Each row was made from one walk, in order. Every step used is in the known rows, and no mark comes twice. Write each row's walk.
(in the rows, 128 means zero)
Known rows
k/v/s/g/r/z: [141 128 111 141 142 139 132 122 153 125 101 185 133 146 112  89 105 126
 116 127 138  89 166 123 136 150 108 148 130 132 143 139 138 102 142 130
 101 133 163 142 127 130 156 131 145 124 129 118 122 158 121 138 101 161
 145 107]
r/g/s/n/k: [143 129 108 156 156 110 140  99 203 124 101 155 110 152 114 116 121 121
 124 124 133 103 141 127 106 124 110 117 134 141 153 140 136 113 137 146
 107 130 127 127 110  87 163 156 141 147 116 123 129 138 125 131 124 143
 141 122]
l/s/g/r: [144 123 149 117 144 130 130 119 128 120 103 137 124 126 113  81 144 136
 117 118 145 103 148 125 111 123  94 126 127 120 139 160 123  96 133 151
 104 126 175 156 117 127 156 143 129 131 141 119 146 161 119 112  95 162
 150 116]
f/s: [136 134 138 127 147 127 133 125  83 122 109 140 119 163 104  94 135 118
 117 118 134  86 139 146 103 111 102 118 116 130 151 150 135  91 131 136
 120 129 131 149 109  93 154 127 134 123 153 120 140 150 125 131 101 151
 165 126]
j/s: [148 126 116 118 136 120 131 105  63 122 111 145 114 155 121  91 123 115
 124 116 134  81 141 143 102 115 103 105 119 126 156 147 134  99  74 134
 106 143 122 144 112 100 161 152 136 132 159 125 133 154 115 141 106 141
 165 125]
f/s/n/k: [130 132 106 143 155 120 136 106 163 129  97 132 101 172 102 102 124 126
 125 128 129  97 136 127 104 123 100 110 128 133 153 149 144 102 155 143
 126 120 126 135 107  87 164 148 143 121 142 121 135 145 136 132 112 136
 159 125]
n/k: [143 128 129 127 147 121 129 111  67 125 106 135 109 157 113 101 112 133
 127 123 136  92 144 133 109 121 105 124 123 128 155 148 133 102 138 149
 117 135 130 134 104 101 153 159 144 126 154 124 137 148 122 138 103 141
 155 119]
f/s/n/k/v: [129 130 110 147 166 126 135 107 160 132  96 145 110 168 102  95 122 126
 130 131 122  99 150 121 112 125 112 124 124 145 155 153 151 101 188 142
 130 125 116 134 115  86 162 148 143 122 146 120 135 144 141 131 115 134
 153 119]
l/s/g: [146 122 136 132 153 129 128 125 143 124 108 129 120 134 113  87 144 133
 116 119 138  87 139 112 106 121 100 111 123 129 137 160 131  92 145 151
 107 125 142 159 119 102 155 142 127 123 150 119 141 155 122 118  97 153
 155 119]
g/r/z: [151 129 135 123 118 133 136 116  72 120 105 148 134 156 110  86 107 111
 119 124 155  88 148 152 115 136 102 120 140 115 151 149 119 109  79 139
 125 134 172 152 110 131 151 140 148 130 137 115 128 162 114 131  95 145
 151 112]
v/k/n/s: [140 130 122 148 126 129 127 129 201 110 110 129 124 156 108 117 134 125
 125 109 150 110 142 134 119 146  97 124 120 135 155 161 133 112 109 140
 115 142 142 151 104 113 151 166 127 122 156 114 136 164 100 147  97 155
 152 113]
z/r/g/s: [146 128 145 141 139 110 130 119 108 127 136 158 132 158 122 120 140 116
 116 126 145 103 143 144 107 112 102 116 128 133 160 141 124  89 125 144
  97 133 118 133 111  79 149 126 134 155 114 118 136 135 108 130 109 146
 143 126]
k/v/s/j/r: [148 120 101 146 132 123 129 141 134 134 122 180 123 134 114  87  74 120
 124 131 134  91 146 133 116 134 130 120  90 134 156 143 150  85 138 113
 103 154 112 121 120 110 151 133 139 153 139 120 138 133 123 152 117 157
 151 117]
g/r: [147 128 139 112 116 130 134 117  45 118 102 136 125 143 115  89 135 122
 122 122 147 102 149 152 107 118  97 125 125 112 150 149 122 105 115 140
 128 134 159 141 107 127 155 142 139 132 147 119 134 157 107 130 101 159
 156 118]
k/n/s: [144 130 134 142 132 129 126 134 139 103 108 129 115 154 110 121 125 120
 122 112 146  89 143 134 113 122 103 118 117 130 160 159 134 105 125 142
 109 144 117 155 101 107 147 154 125 127 158 119 135 173 102 134  97 148
 149 121]
v/s: [147 129 114 127 133 120 130 134 110 124 105 159 119 147 115 109 122 124
 113 121 141  86 150 136 110 115  94 125 111 127 156 135 140  92 106 130
 100 138 126 133 111 104 156 138 134 130 148 119 129 156 114 140 108 153
 159 120]
l/s: [149 124 149 123 154 120 130 122  98 124 112 124 123 139 112  93 131 124
 120 121 141  93 144 138 102 111  98 103 120 127 153 155 127  93 110 156
 111 135 138 151 111  99 151 150 124 135 146 118 140 159 124 117 101 147
 154 119]
k/n: [142 129 133 134 121 129 128 136  83 114 103 123 120 152 111 123 125 127
 113 116 132  99 147 140 106 126 105 115 118 121 153 155 137 101 122 148
 128 135 118 148 111 101 155 142 136 125 151 123 128 165 115 136 109 147
 155 118]
f/s/l: [141 135 124 124 128 117 133 124 147 129  95 144 118 173 109  90 146 118
 113 124 129  90 131 154  97 114 106 122 132 125 149 156 128  93 129 130
 110 124 163 147 107 107 146 129 134 118 135 125 142 151 123 133  98 149
 169 127]
r/g/s/n: [146 130 110 150 141 112 140 110 196 120 108 156 122 138 114 119 133 103
 113 121 141  92 143 138 103 116 104 112 130 134 147 141 130 108 108 141
 116 136 120 134 114  77 160 139 133 148 113 118 125 142 116 131 125 149
 144 127]
z/r/g/s/j: [142 127 135 137 130 109 131 121 136 127 144 161 134 146 119 107 114 122
 120 133 144  95 137 140 111 121 114 114 107 132 157 146 129  91 128 130
  94 136 129 128 113  83 151 128 135 159 114 121 139 132 101 134 111 158
 143 122]
z/r: [144 124 136 121 114 122 126 120  50 128 133 127 123 162 120 112 136 125
 119 126 146 102 145 146 109 116  92 112 123 126 161 151 127  83 133 143
 126 127 112 138 108 100 149 133 139 128 145 118 129 150 110 140 101 142
 156 126]
j/r: [157 121 121 129 132 126 131 128  78 126 118 139 116 150 116 101 109 104
 120 118 139  97 133 145 101 120 114 114 114 123 155 151 128  90 106 135
 128 143 121 139 109 118 150 140 136 139 144 118 138 140 121 141 105 142
 158 127]
j/r/g: [156 128 138 151 155 110 133 127  77 126 116 161 116 145 120 108 109  93
 116 117 142 105 137 139 105 121 108 105 119 124 149 146 127  91 101 136
 119 146 121 140 112 109 146 137 141 150 142 118 138 144 125 144 115 148
 146 130]
l/s/j: [149 122 143 125 135 121 131 129 103 125 119 133 123 126 111  75  98 131
 125 126 139  90 136 134 106 117 110 101 104 128 151 163 132  94 103 144
 106 135 150 149 112 103 150 149 125 137 149 120 145 153 115 120 104 156
 153 116]
v/k/n/s/f: [148 133 140 159 118 129 128 128 252 111 105 131 123 160 108 129 153 128
 124 108 131 108 138 128 117 155 100 137 127 129 155 164 133 109 112 137
 111 135 160 145 103 117 149 165 127 113 158 122 141 173 103 150  92 158
 141 107]
k/n/s/g/r/z: [140 131 133 156 126 145 130 131 173 100 104 146 124 160 106 109 119 118
 121 113 148  92 145 121 126 155 103 128 140 129 145 162 127 114 114 139
  99 130 168 171 108 134 149 155 136 118 144 116 130 180 102 130  86 153
 142 112]
z/r/g/s/n/k: [135 128 113 154 156 107 132  97 178 127 125 149 118 167 119 132 133 127
 127 130 140 116 143 130 109 124 101 114 139 139 162 142 135 103 153 149
 106 124 116 113 108  75 159 155 143 149 106 118 127 127 118 127 120 139
 137 129]
r/z: [155 127 123 128 125 129 135 118  95 124 117 148 129 167 111  99  99 105
 117 124 145  77 138 141 113 138 108 110 133 127 152 151 127 101  84 139
 124 134 138 148 109 107 145 142 144 122 150 116 125 157 117 139  97 139
 157 114]
v/s/j: [143 127  97 129 110 119 129 132 123 127 114 164 120 132 114  92  98 130
 117 128 140  80 140 130 109 126 106 116  92 124 156 143 143  91 106 111
 102 143 138 128 114 105 154 138 137 139 146 124 131 150 108 143 112 160
 157 115]

Which walk is each row?
[157 125 121 148 163 114 134 128 140 125 126 167 124 149 117 109 121  97
 117 115 138  90 134 150 101 120 121 115 118 132 151 142 125  98  97 131
  96 151 117 129 112  93 149 131 128 168 118 117 142 129 121 140 111 151
 147 126] => j/r/g/s
[143 128 131 139 160 120 128 117 155 130  91 163 113 158 116 113 124 144
 125 129 115  95 158 115 119 136 115 152 118 131 157 136 150  94 174 141
  92 138 135 117 116 103 152 140 139 129 151 125 136 154 130 145 107 151
 139 107] => n/k/v/s/f
[150 124 110 163 118 126 126 141 214 115 129 147 122 149 107 107  93 117
 131 114 145 110 127 131 115 161 122 109  98 135 159 166 137 108 102 119
 113 154 142 142 106 124 145 165 129 137 145 117 145 143 101 154 101 155
 150 117] => v/k/n/s/j/r
[132 133 141 124 139 137 133 121 110 120 100 144 118 151 104  80 144 130
 113 122 132  95 144 135 113 125  96 134 125 120 138 153 131  96 157 125
 113 122 170 158 115 116 157 128 137 120 144 122 145 155 123 124  93 159
 162 121] => f/s/g/r
[133 128 132 148 110 140 127 128 224 107 104 141 125 142 107 107 151 137
 123 110 148 115 147 117 128 159  92 144 128 130 144 166 129 115 140 135
 111 134 179 157 109 139 157 165 128 113 143 118 140 168  96 138  88 169
 149 112] => v/k/n/s/g/r
[146 127  98 130 129 127 138 117 198 120 107 140 122 147 110 111 137 114
 116 122 137  85 140 143 103 116 107 113 124 133 152 146 130 107 108 138
 120 137 125 131 110  86 164 147 134 143 119 118 125 137 113 125 117 147
 158 125] => g/s/n
[153 125 158 126 150 122 129 127 152 124 105 124 123 141 111  95 150 129
 119 118 128  93 137 133  99 120 102 122 126 122 151 159 126  92 106 154
 102 129 155 145 109 109 148 141 125 124 150 121 145 167 126 120  95 156
 142 112] => l/s/f
[138 134 110 137 128 127 138 116 179 124 101 133 113 160 103 101 133 112
 119 121 134  97 131 141 100 112  97 104 123 130 153 153 142  96 122 128
 135 119 126 143 111  89 160 134 135 120 139 119 125 157 129 129 113 139
 163 127] => f/s/n
[140 122  99 150 146 122 132  99 130 128  98 139 110 149 111 108 111 127
 131 133 129 106 152 118 113 129 113 118 125 139 155 150 146 107 183 150
 137 132 115 120 113  96 160 158 148 129 146 118 123 143 131 140 119 132
 150 116] => s/n/k/v
[149 134 112 140 125 119 127 134 200 104  99 132 115 155 114 117 141 122
 119 117 137 101 138 143 107 127 106 126 132 128 157 164 126 105 129 141
 102 136 146 157  98 118 142 160 125 122 140 124 134 173 101 133  98 149
 151 125] => k/n/s/l
[152 128 148 145 135 108 129 118  47 128 129 149 126 159 122 120 134 111
 115 126 150 107 145 137 111 113  91 122 130 126 157 148 129  83 126 145
 122 128 116 139 113  97 148 131 142 139 142 118 131 155 111 140 110 148
 143 126] => z/r/g
[151 133 137 138 151 112 135 121 127 122 120 163 126 145 118 104 129 114
 115 120 140  84 145 147 106 113 110 123 122 130 148 142 126 102 113 142
  96 142 125 137 112  83 152 133 132 153 125 121 136 143 113 132 110 155
 146 122] => r/g/s
[156 122 111 135 131 133 135 135 167 128 140 173 135 156 107  85  74  97
 122 126 136  62 122 149 106 150 140  99 113 134 156 148 129 105  73 117
 101 145 133 133 112 101 142 136 139 159 112 118 139 114 117 137 102 145
 154 119] => g/s/j/r/z
[146 124 142 133 155 141 134 115 136 122 105 147 132 142 109  76 122 120
 116 123 146  90 147 127 119 141  98 121 146 125 138 159 121 105  97 151
 104 122 190 168 118 129 154 143 138 124 131 115 139 162 121 112  88 157
 149 112] => l/s/g/r/z
[142 127 122 141 123 128 128 129 121 120 112 131 130 155 111 123 131 128
 118 114 139 115 144 137 113 148  98 121 120 130 150 158 132 106 108 137
 137 138 138 142 113 112 157 161 137 122 153 119 129 159 107 147 106 148
 158 112] => v/k/n
[155 130 119 134 121 115 131 122 207 113 101 146 112 150 116  98 139 116
 122 119 142  77 133 147 103 114  99 127 131 129 155 160 122 106 127 138
  94 134 162 150  97 119 136 155 127 121 140 120 136 158  99 135  94 155
 156 124] => n/s/l
[158 122 112 143 142 133 134 125  89 130 124 155 126 167 111  99  88  87
 117 120 141  80 131 145 108 143 116 103 128 128 157 150 126  99  65 132
 124 139 131 143 109 117 145 136 147 136 142 112 129 143 126 143 103 134
 155 123] => j/r/z
[148 131 142 149 131 129 127 136 189 102 101 125 112 152 108 124 144 126
 121 111 130  93 138 129 108 134 103 127 119 124 157 159 135 105 121 139
  97 134 133 151 101 111 143 148 126 118 164 123 141 177 108 135  95 154
 138 111] => k/n/s/f
[150 127 125 120 128 123 132 109 103 120 111 142 114 161 118  97 137 120
 122 116 117  85 133 139 100 124 104 122 122 114 154 150 135 100  82 134
 104 134 139 141 111 112 155 145 136 122 155 128 141 155 120 144 103 143
 155 118] => j/s/f
[154 128  87 122 126 109 132 107 120 122 105 157 116 163 124  92 134 116
 119 119 127  88 133 152  96 118 103 119 135 123 154 152 129 107  86 127
  98 137 154 143 110 116 151 156 135 126 135 127 136 154 111 141 106 141
 165 129] => j/s/l
[134 132 140 138 147 143 138 120 128 121 109 158 128 171 100  79 121 116
 113 122 138  89 140 133 117 143 102 125 141 125 139 154 129 103 112 131
 110 118 178 164 115 117 154 125 144 118 139 121 136 159 128 126  86 156
 157 117] => f/s/g/r/z
[150 120 112 122 130 130 133 133 151 122 130 159 125 140 113  88  87 111
 123 125 136  73 125 150  99 130 135 104  96 131 153 150 129  99 100 116
 103 149 123 126 111  98 148 139 132 161 118 122 146 116 114 141 106 149
 160 126] => g/s/j/r
[140 126 100 137 129 121 134 101 140 123 101 128 105 156 110 110 119 128
 125 126 136  96 137 124 105 125 101 114 128 130 154 150 138 106 133 148
 134 122 127 127 107  98 163 160 147 122 142 120 125 148 123 133 116 137
 154 120] => s/n/k
[141 127 136 122 115 136 133 119  76 115 101 141 120 131 115  88 139 133
 117 122 146  94 146 132 111 126  98 133 125 117 139 155 126 101 148 137
 117 122 162 148 115 132 155 141 141 122 142 121 134 153 111 129  98 163
 155 117] => s/g/r
[143 126 123 140 150 132 128 125 169 126 103 172 119 135 116  98 126 140
 113 126 135  83 160 110 126 128 107 142 108 136 145 141 149  87 184 133
 102 135 120 135 127 107 160 129 134 125 151 121 125 150 120 144 109 156
 156 113] => k/v/s/g
[142 128 110 158 170 110 138  97 197 123 104 166 114 151 116 114 121 123
 128 130 127 104 155 121 118 125 119 124 131 147 149 140 141 112 182 151
 108 142 114 117 118  81 161 153 138 152 119 119 127 136 131 130 126 144
 137 117] => r/g/s/n/k/v
[143 120 117 145 179 121 132 102 161 128  97 130 110 145 111  99 126 133
 133 131 130 105 156 116 111 124 111 112 125 142 154 159 144 105 177 166
 122 132 126 137 116  92 163 164 135 133 143 116 133 151 140 116 115 134
 143 114] => l/s/n/k/v
[145 127  87 144 138 122 134 121 196 127  98 163 119 136 114 115 118 122
 118 130 134  93 162 127 116 123 103 128 115 139 156 139 152  95 156 133
 123 136 109 127 122  99 161 138 136 131 137 116 116 158 125 143 127 143
 150 118] => k/v/s/n
[145 127 138 138 129 142 135 115 164 111 110 158 126 155 108  85 125 116
 123 117 159  75 145 127 126 146 101 133 141 128 146 157 122 112 113 134
  99 126 174 166 106 131 143 148 138 120 147 114 133 165 101 128  83 162
 148 112] => n/s/g/r/z
[139 127 112 137 130 139 133 121 147 119 101 175 129 152 111  90 110 122
 109 125 146  87 153 125 124 146  98 137 131 125 144 139 132 104  99 124
  93 128 180 150 119 128 159 132 144 122 130 118 126 159 112 134  95 161
 148 113] => v/s/g/r/z
[155 122 144 157 175 105 132 133 109 132 127 163 121 127 116  79  88 108
 122 121 138 102 128 136 104 124 119  96 102 129 150 160 132  89  91 133
 103 149 138 147 116 110 144 141 129 158 135 120 152 147 128 129 117 162
 137 123] => l/s/j/r/g
